Every row comes from one small tree of marks. The marks that hang from a mark follow it in brackets, in alphabetical order. Every link used is in the known rows. Which tree was each row made from?
Known rows:
gigum(meso(mezev) vupam(lagiriz(godebe))): [ 4.08 -2.17 -0.95 -1.15  2.01  1.66 -0.17  3.14  1.70  3.98  1.19 -0.32
 -1.15  5.21  0.77 -1.12  0.98  0.29  3.87  0.55  1.95 -0.46]
gigum(meso(lagiriz)): [-2.18  2.02  1.70  1.80 -0.56  1.46 -0.37 -1.90  2.50  0.32  3.90 -3.40
  4.17 -0.22  2.09  0.74 -0.35 -2.97  0.15  2.59  1.37  1.90]
vupam(lagiriz): [-5.85 -2.23 -2.24  2.53  1.74  1.24 -1.55 -3.24  0.45 -1.64  0.97 -1.03
  0.66  0.79  0.65 -0.90  0.95 -2.69 -2.74 -1.04  5.25 -0.29]
meso(lagiriz(godebe)): [-3.43 -0.87 -1.11  1.69  2.43  1.99  1.00 -1.52  1.40 -0.65  1.13 -3.23
  2.71  0.35 -0.16  1.51 -1.62 -1.15  3.40  0.73 -1.27 -1.54]
gigum(meso(lagiriz(godebe) mezev) vupam): [ 4.96  1.50  1.13 -1.41  1.43  1.89 -0.49  2.79  2.26  5.27  0.67 -3.05
  0.75  3.50  1.54  0.02 -1.16 -1.75  6.12  2.07 -1.70  0.12]
gigum(meso(mezev) vupam(lagiriz)): [ 2.54 -0.10 -0.19 -0.77  1.29  0.98 -3.31  1.95  1.47  3.95  1.54 -0.11
 -1.27  3.61  1.93 -2.92  1.21 -2.80 -0.37  0.41  4.11  1.54]
mezev(meso vupam(lagiriz(godebe))): [ 0.19 -4.03  1.85  2.13 -2.08  1.91  2.96 -0.50  1.43 -0.67  0.32  4.24
 -1.47  1.39 -1.07  2.10  1.05  3.18  1.42 -3.05  1.10 -0.46]
meso(mezev): [-2.07  0.96 -1.04  0.11  3.18 -0.32 -1.53 -1.82 -1.83  1.21  0.70 -2.33
  1.80  0.44  0.32 -3.48 -0.20 -1.94 -0.94  0.93  2.38 -2.52]
vupam(lagiriz(godebe meso)): [-1.73 -4.95 -1.25  2.97  2.41  4.61  0.19 -1.70  0.79 -5.01 -1.83 -0.99
 -0.06  1.45 -2.30  1.18  1.03  4.39  0.07 -0.98  0.06 -3.00]
lagiriz(godebe meso(mezev(vupam))): [ 2.60 -0.17  2.08  0.14  1.20  1.05 -0.51  0.69 -1.61  0.39 -2.47  0.65
 -1.25  2.40 -1.17 -0.78  1.97  5.49  1.80 -1.05 -3.49 -3.22]
vupam(lagiriz(godebe meso(mezev))): [ 1.90 -5.26 -1.91  0.27  3.57  3.72 -2.26  2.04 -0.25 -3.48 -3.38 -2.82
 -0.60  2.35 -1.86 -1.65  1.12  4.92 -0.46 -2.35 -1.38 -4.18]
meso(mezev(vupam)): [-1.63  3.08  1.14 -0.59  0.92 -2.12 -1.94 -0.66 -1.76  3.39  1.00  0.65
 -0.78  1.33  1.17 -2.80  1.91 -1.00 -1.11 -0.85  1.31 -0.36]
fupo(meso(lagiriz mezev) neroluv vupam): [ 3.39  2.90 -1.01 -3.34 -1.39 -4.84 -1.89  1.12 -1.38  0.71  0.05  0.56
 -0.68 -3.76  0.70  0.96  1.12 -5.39 -4.62 -2.66  0.15  1.87]
fupo(meso(lagiriz(godebe)) neroluv vupam): [ 0.84  1.49 -1.87 -1.05 -1.47 -3.45  3.08 -1.04 -0.39 -0.96  1.30  1.88
  0.72 -3.00 -0.84  5.07  0.81 -2.46 -0.38 -0.59 -0.90  1.15]
lagiriz(godebe): [-4.32 -0.32 -1.62  2.46  3.29  1.04  3.85 -3.91 -1.01 -0.79  1.72 -0.48
  3.30  1.39 -1.31  1.06 -0.73  0.84  2.74  2.25  1.88 -3.54]
meso(lagiriz(godebe vupam) mezev): [ 1.38 -0.95 -1.89 -2.02  1.09 -0.68 -1.09  4.33 -1.34 -0.26 -2.43 -2.94
 -0.91  0.10  0.17 -2.40 -2.92  1.66  2.65  1.39 -4.72 -1.03]
gigum(meso(lagiriz(godebe) mezev)): [ 2.93 -0.28  0.40 -0.93  1.24  1.60  0.53  2.50  1.61  1.71  2.41 -4.62
  2.97  2.45  0.52  0.12 -0.28  1.18  3.40  1.77 -2.40 -0.97]
lagiriz(godebe meso(mezev) vupam): [ 2.38 -0.98 -0.46 -0.95  2.01  1.14  0.46  1.38 -3.67 -3.00 -4.95 -0.44
 -1.55 -0.04 -1.48 -3.01 -2.20  6.19  1.12  2.20 -3.45 -3.95]
fupo(meso(lagiriz mezev(vupam)) neroluv): [ 1.84  3.89  0.70 -3.69 -2.27 -4.21 -2.02  1.44  0.84  3.67 -0.19  0.05
 -0.51 -3.75  0.51  0.30  0.96 -3.14 -3.85 -2.60 -1.75  3.30]
gigum(meso): [-3.82  2.32  1.28  2.26  0.47  0.69  2.11 -4.51  0.20  0.51  4.61 -0.49
  4.10  0.54  0.96  0.02  0.42 -0.92 -0.02  4.53  4.51 -0.24]
fupo(neroluv vupam): [-4.01  2.36 -2.09  0.10  0.62 -4.95  1.26 -4.25 -2.84 -0.88  4.84  3.99
  0.87 -1.59  0.14  0.35  3.35 -4.54 -1.83  1.03  5.49  2.68]

Which tree is each row?
[-0.60  0.95 -2.08 -2.18 -1.74 -2.86  3.89  0.17 -0.45 -1.57 -1.63  0.29
  0.61 -4.95 -1.21  2.18 -3.78  0.37  0.07  2.26 -2.72  1.32]
fupo(meso(lagiriz(godebe vupam)) neroluv)
[-1.96 -0.59 -0.03  1.52  1.65  1.82  2.10 -2.20 -2.97 -4.62 -3.63  0.82
 -0.43 -0.63 -1.73 -0.42 -2.15  5.55  1.80  3.53 -1.95 -3.14]
lagiriz(godebe meso vupam)
[ 0.58 -2.69 -1.78 -0.83  0.97 -0.11 -1.39  3.55  0.09  2.42  0.08  0.58
 -2.60  4.32  0.44 -0.88  2.59  2.75  0.73 -3.62 -0.51 -0.80]
meso(mezev(vupam(lagiriz(godebe))))
[-2.27 -0.25 -1.58  0.59 -0.14  0.11  1.56  0.83 -0.71 -1.87 -1.11 -1.71
 -0.08 -0.61  0.34  0.06 -3.30  0.71  2.75  2.49 -2.66 -0.05]
meso(lagiriz(godebe vupam))
[ 1.96  2.70 -1.32 -4.47 -1.44 -4.22 -1.51  1.97 -1.68  0.17 -2.57 -1.32
 -0.56 -5.64  0.05 -2.12 -3.26 -2.28 -4.42  0.58 -1.45  2.42]
fupo(meso(lagiriz(vupam) mezev) neroluv)
[-2.12 -1.63  2.96  2.41 -2.90  1.10 -0.45 -1.93  1.04 -0.83  0.42  4.27
 -1.62 -0.63 -0.37  0.06  1.87 -0.25 -2.72 -3.68  3.61  1.58]
mezev(meso vupam(lagiriz))
[-1.70  2.93  0.37  0.24 -2.51 -0.80  0.31 -1.14 -0.54 -1.21 -3.04 -0.74
 -0.23 -4.24  1.12  0.73 -5.06 -2.49 -3.45  1.35 -1.45  0.22]
fupo(meso(lagiriz(vupam)))
[-0.04  0.99 -0.60 -2.15  0.36 -1.49 -3.70  2.76 -1.67 -0.11 -2.52 -2.95
 -1.08 -1.24  1.40 -4.64 -2.90 -2.08 -1.11  0.78 -2.08  0.59]
meso(lagiriz(vupam) mezev)
[ 3.92  1.21  2.12 -1.07 -1.70  0.05  0.02  4.19  2.24  4.41  2.61 -2.13
  0.70  3.34  1.67  1.02  1.57  2.14  3.28  0.60 -3.96  1.53]
gigum(meso(lagiriz(godebe) mezev(vupam)))
[ 0.69  0.63  0.60 -0.88  1.04  0.39 -2.31  0.22 -4.00 -2.84 -4.89 -0.76
 -2.08 -1.43 -0.69 -4.60 -1.98  2.75 -2.81  1.88 -1.15 -2.19]
lagiriz(meso(mezev) vupam)
[ 0.88  1.74  1.31  0.98  0.42  2.65  1.82 -0.54  2.98  3.75  2.13 -0.82
  2.10  2.54  0.94  2.41 -1.39 -2.83  6.56  3.18 -0.60  1.28]
gigum(meso(lagiriz(godebe)) vupam)
[ 0.13 -4.17 -2.87  0.74  0.52 -0.67  0.41 -0.65 -1.00 -5.73  0.40  3.52
 -1.87  0.17 -1.93  2.54  5.27  2.47 -1.68 -2.32  1.68  0.80]
fupo(neroluv vupam(lagiriz(godebe meso)))
[ 1.01  3.80  2.95 -0.23 -1.36 -1.29 -0.31  0.20 -0.23  4.19  4.03  0.71
  0.36  2.82  2.13 -2.12  2.48  0.59  0.06  1.54  1.64  1.17]
gigum(meso(mezev(vupam)))
[ 1.53  0.62  0.59 -0.90  0.49 -0.12 -1.70  3.10  0.64  3.34  0.01 -1.89
 -0.68  2.28  0.45 -0.19  0.89  0.65  2.92 -2.22 -4.44  0.06]
meso(lagiriz(godebe) mezev(vupam))
[-1.55 -3.21  0.45  2.23 -0.27  3.12 -0.49 -0.18  1.01 -2.16 -1.75  1.69
 -2.17  2.50 -1.33  1.81  3.17  4.56  0.44 -2.74 -0.57 -1.03]
mezev(vupam(lagiriz(godebe meso)))
[ 1.42  1.99  1.52 -0.71  0.74  1.13 -2.47  0.96  1.81  1.52  2.52 -4.74
  2.97  0.64  1.63 -1.85 -0.17 -2.26 -0.24  1.67 -0.28  1.07]
gigum(meso(lagiriz mezev))
[-0.93  3.83  2.80  1.06  0.02  1.69 -1.37 -1.52  3.11  4.19  2.73 -1.01
  1.70  0.65  2.12  0.36 -1.04 -6.21  2.82  2.79  2.12  3.32]
gigum(meso(lagiriz) vupam)
[-2.68 -1.58  1.28  2.36 -0.92  2.07 -3.69 -1.56  0.59 -2.32 -1.46  2.23
 -2.56  0.79 -0.09 -0.03  3.57  1.39 -3.65 -3.10  1.42  1.17]
mezev(vupam(lagiriz(meso)))
[-0.02 -1.77  2.47  2.00  0.16  3.16  2.65 -1.66  2.27 -2.11  0.22 -0.99
  3.17 -1.68 -1.73  1.91 -3.16  0.02  3.12 -0.08 -1.82 -1.99]
mezev(meso(lagiriz(godebe)))
[-1.36 -0.02 -2.90 -0.42 -2.20 -4.26  0.75 -2.33 -1.13 -2.08  2.06  4.58
 -1.62 -2.76  0.11  2.26  3.15 -3.38 -7.03 -2.44  5.21  2.24]
fupo(meso neroluv vupam(lagiriz))
[ 1.12 -1.49  2.23  0.55 -1.62  1.74  3.46  0.17 -0.39 -3.00 -1.87  0.51
  0.43 -2.73 -1.48  0.23 -4.75  1.83  2.71  1.43 -2.97 -0.60]
mezev(meso(lagiriz(godebe vupam)))
[ 0.38 -2.25 -3.81 -0.26 -1.08 -3.29  3.50 -0.90 -1.14 -2.12  1.67  4.64
 -1.46 -0.96 -1.08  4.22  2.71 -0.16 -2.82 -2.31  2.98  0.61]
fupo(meso neroluv vupam(lagiriz(godebe)))
[ 2.25  2.05  1.02 -1.90 -1.41 -1.15 -2.03  3.43 -0.37  0.38  0.14 -2.94
  0.16 -0.78  2.17 -3.28 -1.97 -0.40 -0.79  3.00 -1.79  2.58]
gigum(meso(lagiriz(vupam) mezev))
[-0.33 -3.13 -0.70  2.09  2.77  4.51 -1.13 -0.98  1.00 -0.91 -3.17  1.14
 -1.75  2.51 -1.72  0.80  0.66  1.17  2.46 -1.59  1.14 -2.29]
gigum(vupam(lagiriz(godebe meso)))
[-0.84  0.36  2.93  0.80 -2.41  0.90  0.09 -1.12 -0.53 -3.07 -2.11  0.94
  0.22 -4.47  0.20 -1.61 -4.59 -1.43 -0.93  0.83 -1.06  1.23]
mezev(meso(lagiriz(vupam)))
[ 2.67 -1.60 -0.87 -1.10 -0.89 -0.56  0.73  2.93  0.56  2.36 -1.94  1.27
 -2.87  2.17  0.10  1.45  0.69  3.38 -1.73 -3.61 -1.01 -2.14]
fupo(meso(mezev(vupam(lagiriz(godebe)))))
[-1.90  3.28 -1.29 -0.39 -1.62 -5.00  3.01 -4.72 -2.56 -0.60  2.71  4.74
  0.49 -3.80 -0.47  2.80  1.64 -3.64 -4.74  0.38  4.27  0.93]
fupo(meso neroluv vupam)
[ 0.58 -0.11  4.20  1.54 -2.34  1.59  2.36 -0.54  2.20  0.57 -0.22  2.20
  0.86 -0.78 -1.03  2.81 -0.85  1.16  3.22 -1.80 -3.00  0.19]
mezev(meso(lagiriz(godebe)) vupam)
[ 1.05  0.69 -1.33 -2.97 -2.21 -3.89 -1.72  1.56 -0.03  2.55  0.26  2.22
 -2.52 -1.58  0.05 -0.58  3.00 -0.68 -6.29 -4.04  2.17  2.70]
fupo(meso(mezev(vupam(lagiriz))) neroluv)
